Each row comes from the steps of one path. Every step used is in the known rows, and no mark comes twice. Write the path behind each row, first mark first.
Known rows
X, T, K: [  6  -9 -15   0  -2   4   7  -2  -1  -4   5  -2   4 -10   4  -2  -8  -2
  -3  -1  -2   4  -8 -13  -3  -2   1  -1  -5 -12   7 -15  12  -7  -9  -1]
W, Y, Q, P: [ -8   4   8 -12 -12  10  -6   6   9 -23  -8  -4  -4   0  -9  -8   6   5
  11  -6  12   8 -12  18 -28   9  -7  16   7   0   9  -7  -8  16  14  -7]
B, H, U, Y, W: [-10   3   8   6  10  13 -15  11   5 -20 -15   6   0  -9 -12   3   8   7
   3 -24 -15 -27 -10  10 -13  10  -8  22   8  -1   5   0 -15  10  -5   3]
W, Y, Q, H, K, T: [ -4   1  -8  -7 -11  18  -8   5   7 -21  -2 -13   9  -9 -16 -10  10   0
   4  -8  15   0  -7  21 -25 -16  -6  17  11   3   8 -13   0  13  -2  -8]
W, Y, Q, P, K, T, X: [  8 -10 -16  -6 -20  13   1  11  10 -30   1  -2   0  -8 -18  -3 -22  -1
   1  -5  -5  17 -17  12 -27   6  -7  15   1 -20  16   3   2   9   4 -13]
Y, Q, P: [ -7  -2   4  -5 -15   4  -2   6  11 -11  -6   1   0   0  -4  -4   1   5
   6  -4  11   9  -8  11 -17   4  -2   8   4  -4   7   2  -3   7   6  -4]
H, C: [  3  -3  -1  -7   7   0   1   3  -1   3  -7  -4  -6  -9  10   9  -2   0
  -1  10  -3  -1   4   2 -10  -1  -2   0  11   2  -4   8  -8   0 -12   5]
H, U: [  0 -10   0  -2   4   4  -5   4   4   3 -15   3   0  -3   2   1  -2  -4
  -3  -3  -6 -12  -1   1  -5   9  -1   9   9   1   0   2  -9   2   1   1]
G, B, H, Q: [ -2   8 -11  16  -4   4  -8  11   3  -5   2  -8  18 -12  -4  13  11 -17
   6 -15   7 -18  -4   7   5 -14  -7   4  -1   2  -6  14  -1   6  -4  -1]
X, T: [  2  -2  -8   0   0   2   3   0   7  -4   1  -4  -1 -10   5  -3  -1   0
  -1  -6   2   2  -2  -7  -2  -8   9  -2  -7  -4   0  -7   9  -5  -5  -1]
B, H, U, Y, Q: [-10  -1   9   6  -3  14  -7  11  12 -15 -10   1   0 -13  -8  -3   8   3
   5 -19  -9 -24  -8  20 -11   3 -13  21   8  -5   9   7 -10  -1  -4  11]
U, Y, Q: [-10  10  10  -5 -10  13  -2   5   6 -17  -1  -5  -7  -8  -8 -12   9  13
   8  -9   2  -9  -8  18 -14   1  -4  10   7  -5  15  -2  -4   1  -5   6]
U, H: [-3 -5  1  5  4 -1 -7  2  1 -1 -2  9  5 -7 -6 -8 -3  5  2 -5 -1 -3 -4 -3
  2 -4  2  7  1 -3  8  7  1 -2 -1  4]
W, Y, Q, H: [ -7   6   7  -5  -6  15 -12  -1   3 -18   5  -4   8  -2 -20 -18  15   8
   7  -3  11  -3  -9  12 -17  -3 -10  18   8   9  11  -9  -8  14  11   0]
K, H, U, Y, Q, P, B: [-20   2  -5  -9 -16  13 -16  26  21 -10 -16  17  -6  -6   0  -9   6  18
  -5 -19   3 -16  -8   6 -18  24  -8  18  23 -13   9  13 -13  15 -10   3]
Y, Q: [ -4   5   5  -4 -12   8  -1  -2   8 -10   3  -7  -1  -2  -4 -10   5   4
   4   0   5  -4  -4   8  -8   2  -6   3   5  -2   7   0   0  -1   1   5]
B, H, U, Y: [ -7  -6   4  10  10   7  -6  14   4  -5 -13   7   1 -11  -4   8   4   0
   1 -19 -14 -20  -3  12  -4   1  -8  17   5  -2   1   8 -10  -1  -5   5]
Q, Y, W: [ -5  16   5  -7   3  11 -12   7  -3 -18   3  -2  -4  -1 -16   1  12  13
   4 -12  -1 -16 -12   7 -15  12   2  14  -4   3   2 -14 -10  14   2  -1]
T, X: [  8  -1  -4   2   2   0   2   1   0  -1   1   0  -4   1   3  -4 -10  -1
  -5   8  -5   1  -3  -5   5  -2   3   0  -3  -5   3   1  -1  -2   0   1]
P, Q: [  5  -2  -2   5  -9   2   2  -6   0   8   9  -5   0   4  -4  -8   3  -4
   1  -2  -1  -9   5 -10   7   4  -2  -1  -3   4   3   9   3  -5   7   0]
G, B, H: [  0  10 -12  17   2   0  -2   6   7  -2   9  -1  15  -3  -4  14   6  -9
   6  -7  -6  -4   0   3   6 -15   0  -5  -7   5  -7  13   2   3   2  -3]
W, Y, Q: [ -4  10   8 -12  -9  14  -6  -2   4 -21   0 -11  -6  -3 -10 -15   9   4
   9  -2   7  -6  -9  16 -18   7 -12  11   8   0   9 -11  -5   7   8   2]
G, B, P, K, H, C: [  4 -10 -18  -2  -3   1  -8  17   6   0   0   1   5 -13   3  33   0 -13
   5  11 -11   4   2 -21 -12 -14 -15   0  22  -3  -6  22 -12   9 -17  -6]
P, K, T, X: [ 16 -12 -23   7  -8   2   8   5   2  -6   9   2   4  -8  -8   5 -28  -7
 -10   1 -16   8  -4  -7   0  -3   0  -1  -6 -20   7   9   9  -7 -10  -7]
G, B, H, U, Y: [ -7   4  -7  15   8  10  -8  18   9  -8 -10   3   9 -12  -5  14   8  -3
   7 -21 -15 -20  -5  12  -5  -9   1  10   3   4   0  14 -11   8  -3   0]
G, B: [  0  11 -11   5  -2   3  -2   4   5  -2   2  -4   8  -2  -1   5   4  -3
   5  -1   0  -1  -2   0  -1  -9   9  -7  -1   5  -2   7  -1   7   1  -5]
W, Y, Q, H, U: [ -7  -4   8  -6  -2  19 -17   3   7 -16 -11  -1   8  -5 -17 -18  13   3
   4  -6   5 -15 -10  12 -23   6 -13  27  17  10  11  -8 -17  15  12   2]
W, Y, Q, P, K: [ -1 -10   1 -10 -19  10  -7   4   7 -23   2  -2   1  -6 -17  -3  -2   5
   8  -9  -1  11 -16  14 -33  12 -16  18   5 -10  13  -1  -4   8  10  -8]
P, B, G: [  3   6 -22   8  -5   6  -6   8   1  -1   6  -4  10   0   7   4   3   3
  -1 -13  -5   1   0  -6  -2   0  -2 -16  -3  -1  -1  16   7  -2   6  -9]
T, K, H: [ -2  -2 -10  -3  -2   0   3   5  -2   5  10  11   2  -1  -7   3  -2  -3
  -8  11  -6   1   0 -22  10  14 -17   4  13 -13   5  -4  -1   2 -14   7]
K, P, Q: [  5  -2  -8   2 -19  -3   7  -2  -7   8   4   1  -2   7   2  -1  -4  -7
  -5 -11   4   1   1 -11   2   3   0  -6  -3   2   2   8   2  -1   4   0]

Which path is each row?
[  8  -5 -32  11 -17   0   5   7  -2  -1   8  11  12  -3  16   6 -14  -3
 -16 -24   0   8 -11 -15  -1  -4  -2 -12 -15 -18  -1  -1  18 -10 -14  -2] -> X, T, K, P, B, H
[  8  -7 -11  -3 -21  -3   4  -2  -6  10  -3  -8  -4   2   9   4   1 -11
  -6  -9   6   0   1  -5  -6  -7  -1  -4   0   1  -2   2   5  -5  -4  -1] -> H, K, P, Q
[  1   6   6  -1  -7  13 -13   5  -5 -15   1  -9  -1   6 -14   3  15   1
  12 -15   3 -22 -10  -7 -13   3  -3  15  -2  11   5  -7 -10  12  15 -12] -> B, P, Q, Y, W
[  4  -9 -18   9 -10   6  -1   0   2   7   6  -8  14  -3 -10  -4   2  -8
  -4  -8   7  -5   7  -4   1 -18   3   4   2   7   3   6   9   1  -3  -8] -> P, Q, H, K, T
[  0  14   3  -1  -5  13  -9   0  -4 -10  11  -7  -4   3 -19  -7  15   9
   5 -14  -2 -25  -7  -2  -8  16  -1  13  -6   7   4  -6  -8   8   9   0] -> P, Q, Y, W
[-14   1   7   1  10  16 -20  10   2 -18 -16  10   6  -7 -20  -9  12  16
   2 -20  -6 -23 -12   5 -20  10   0  26  15   8  12  -8 -20  20  -4  -1] -> Q, H, U, Y, W
[ -8   3  -1  -4  -6   0  -6  11   2   1   0   2   1  -9  -5   1  10 -11
  -5  -2  11 -17   2  -8   9   8 -18  12  16  -7  -2   3  -5   9 -13   8] -> K, H, Q
[ -2 -10  -8  -2 -13   0  -7   8   1   1   9   4   5 -16 -12   8   2 -11
  -8  -5  -2 -12  -2 -14   3  11 -27  14  14 -18   2   9  -1   0 -17   7] -> P, K, H, Q
[  8   2 -24  14 -19  -2   2   4   2   8   6  -9   9   0   5  17   7 -20
  -1 -18   1  -3   1  -2   1 -22  -1  -9  -7   6  -9  15   7  -1  -2  -4] -> G, B, H, K, P, Q
[ 13 -10 -22  12  -8   6   1   2   2   7   8  -7   9  -2  -8  -8  -7  -9
  -9   1   4  -4   4  -8   6 -20   7   4  -1   1   5   7   9  -1  -3  -7] -> P, Q, H, K, T, X
[-10   0  10  -6  -6  16  -7   8  10 -15 -17  -2  -7 -11  -6 -11   7   9
   5 -13  -4 -22  -9  19 -19  10  -5  19  15  -5  14  -1 -13   2  -4   8] -> H, U, Y, Q
[ -7  14   6  -7  -2  14 -17  10  -7 -21  -3  -8   1  -9 -15   0  17   4
   5 -19  11 -30 -16  11 -17  15  -7  23   1   0   2 -15 -12  17  -3   0] -> H, Q, Y, W
[ -5  -7   3   4   0   2 -12   5  -4  -5  -9   2   9 -17  -6  -9   2  -4
   3 -14  11 -17  -8   3   1  -3  -7  15   7  -5   9   8   0   1  -5   6] -> U, H, Q
[ 11 -17 -23   2 -11   3   8   1  -9  11   7   4   9 -11   6   2  -8  -5
 -11  -4   3   7  -3 -27  -9  -9   0   0   4   0   6   1   2  -4 -15   3] -> X, T, K, P, Q, H, C
[ -3  -7 -39   3 -16   7  -6  25   6  -5   3   3  16 -18   6   8   1  -8
  -8 -20   9   2 -11 -26  -5  11 -16  -1   9 -22   4   7  12   7 -13 -10] -> X, T, K, H, Q, P, B, G
[  5  -7 -13  -3 -12  -2   9   2 -14   1  -2   9   4   2   3   8 -13  -5
  -9  -4   1  14 -10 -10  -6   5  -5  -3   1 -11   6  -8   2  -1  -8   0] -> T, K, P
[-11   9 -13   3 -17  15  -9  21  11 -20  -2  -2   4  -6  -1  -2   8  18
  10 -27   2   4 -13  14 -25   4  -3  -2   4  -7  13  16   1   7   5 -11] -> U, Y, Q, P, B, G
[ -6  18  -6   5  -6  14 -23  15  -2 -19   5  -2   9  -7  -8   2  18   7
  -2 -34   9 -37 -16  12 -10  12 -12  16  -7  -3  -4   0  -5  12  -5   0] -> P, B, H, Q, Y, W
[  8  -9 -21   7   0   4   0   7   3  -1  -1  -2  10  -6  -4   0 -10  -5
  -9   1   4   5  -1   1  -1 -24   9   5   1  -2   1  -1   6   4 -11  -8] -> Q, H, K, T, X
[  2  -7 -19   9 -11   0  -8  12   3   5 -11  17   8   3  14   9  -8  -5
 -16 -27  -3  -8  -4  -1  -3   5  -4  -2  -1  -4  -9  15  -2   0  -3   1] -> K, P, B, H, U
[ 17 -21 -19   8 -10   2   4   9  -1 -11  -1   1   7  -5  -3  16 -27 -14
  -2  -2 -11  13  -7 -12  -5 -17  -1   0  -2 -15   7   9   6  -4  -4 -18] -> B, P, K, T, X
[  5   7  -9  -5 -17  11  -1   2 -17  -9  10   2   0   6 -15   0   1   4
  -4 -17  -1 -12 -17 -11 -14  23  -5  10  -4  -4  11 -15  -6   7   0  -1] -> T, K, P, Q, Y, W
[ -7  -5  -4  -5   4   2  -6  11  10   8  -9  11  -2  -4  -2   3   2  -5
  -8   2  -6 -13   6 -13   5  16 -11  12  19  -4  -4   5 -11   8  -8   8] -> K, H, U
[  9   1 -16   4  -2   3   9   7   2  -7   0   1  -1  -3  -2  -1 -21  -6
  -7   4  -4   5  -1  -1   6  -6   9  -3  -4 -10   3   4   6   1  -6  -5] -> K, T, X
[-10  13  -2  11   9  16 -16  15   9 -23 -13   1   8 -10 -14   9  11   3
   9 -25 -15 -29 -12  10 -14   3   0  15   7   4   3   6 -15  18  -5  -3] -> G, B, H, U, Y, W
[  4   6 -28   5 -15   2  -1  12  -5  -1   1   2   9   3  13  11  -4   0
  -7 -22   0  12  -4  -7  -8  -1   0 -20  -4  -3  -3  15   6   1   3  -9] -> K, P, B, G
[ -5 -22  -1  -2  -1   6 -12  20   5  -6 -14  14  -2 -12  -7  17  -1  -4
   1 -11 -18 -11  -6 -14 -12   3 -21  21  22 -12   7   9 -15   5 -12  -4] -> B, P, K, H, U, Y
[ -5   4 -18   3 -20  10  -8  14  13 -11   1  -4  10   0   2   0   5   9
   5 -17   6  10  -9   5 -19   5  -4  -8   2  -5   6  18   4   5  10 -12] -> Y, Q, P, B, G
[-10  -4  -8 -10  -7  18  -2  14  15 -13  -5   5  -6 -22  -6 -12   3   6
  -3  -7  -7 -19 -11  -8 -11  15 -14  20  20 -22  18 -12  -4   1 -23  13] -> X, T, K, H, U, Y, Q
[  2  -5  -9   9 -16  -1   1  -1  -7  11   9   9  12   8  -9  -5   2  -3
  -6 -13   9   3   1 -14   2  -7   1   1  -3  11   3   8  -1   3   6   0] -> K, P, Q, H
[ -5   2   7 -11   0  15 -11   3   3 -16  -1  -7   2  -9 -10  -9  13   8
   7   6   9  -5  -5  15 -28  -4 -13  18  20  11   7  -1 -16  14   0   7] -> W, Y, Q, H, C
[  3  19 -19   7 -15  10 -10  10  -2  -9   8 -10   7   0 -11  18  19  -7
   4 -29   0 -20 -11   4 -15  -9   1   5 -10   9  -8   1  -4  12  -1  -5] -> G, B, H, K, P, Q, Y, W
[-14   6   9   3  -7  14  -8   6   4 -15   4   2   6  -8 -18 -15  14  18
   6 -12   6  -8  -9  14 -13  -9  -4  16   8   2  16  -3  -8   7  -3   5] -> U, Y, Q, H
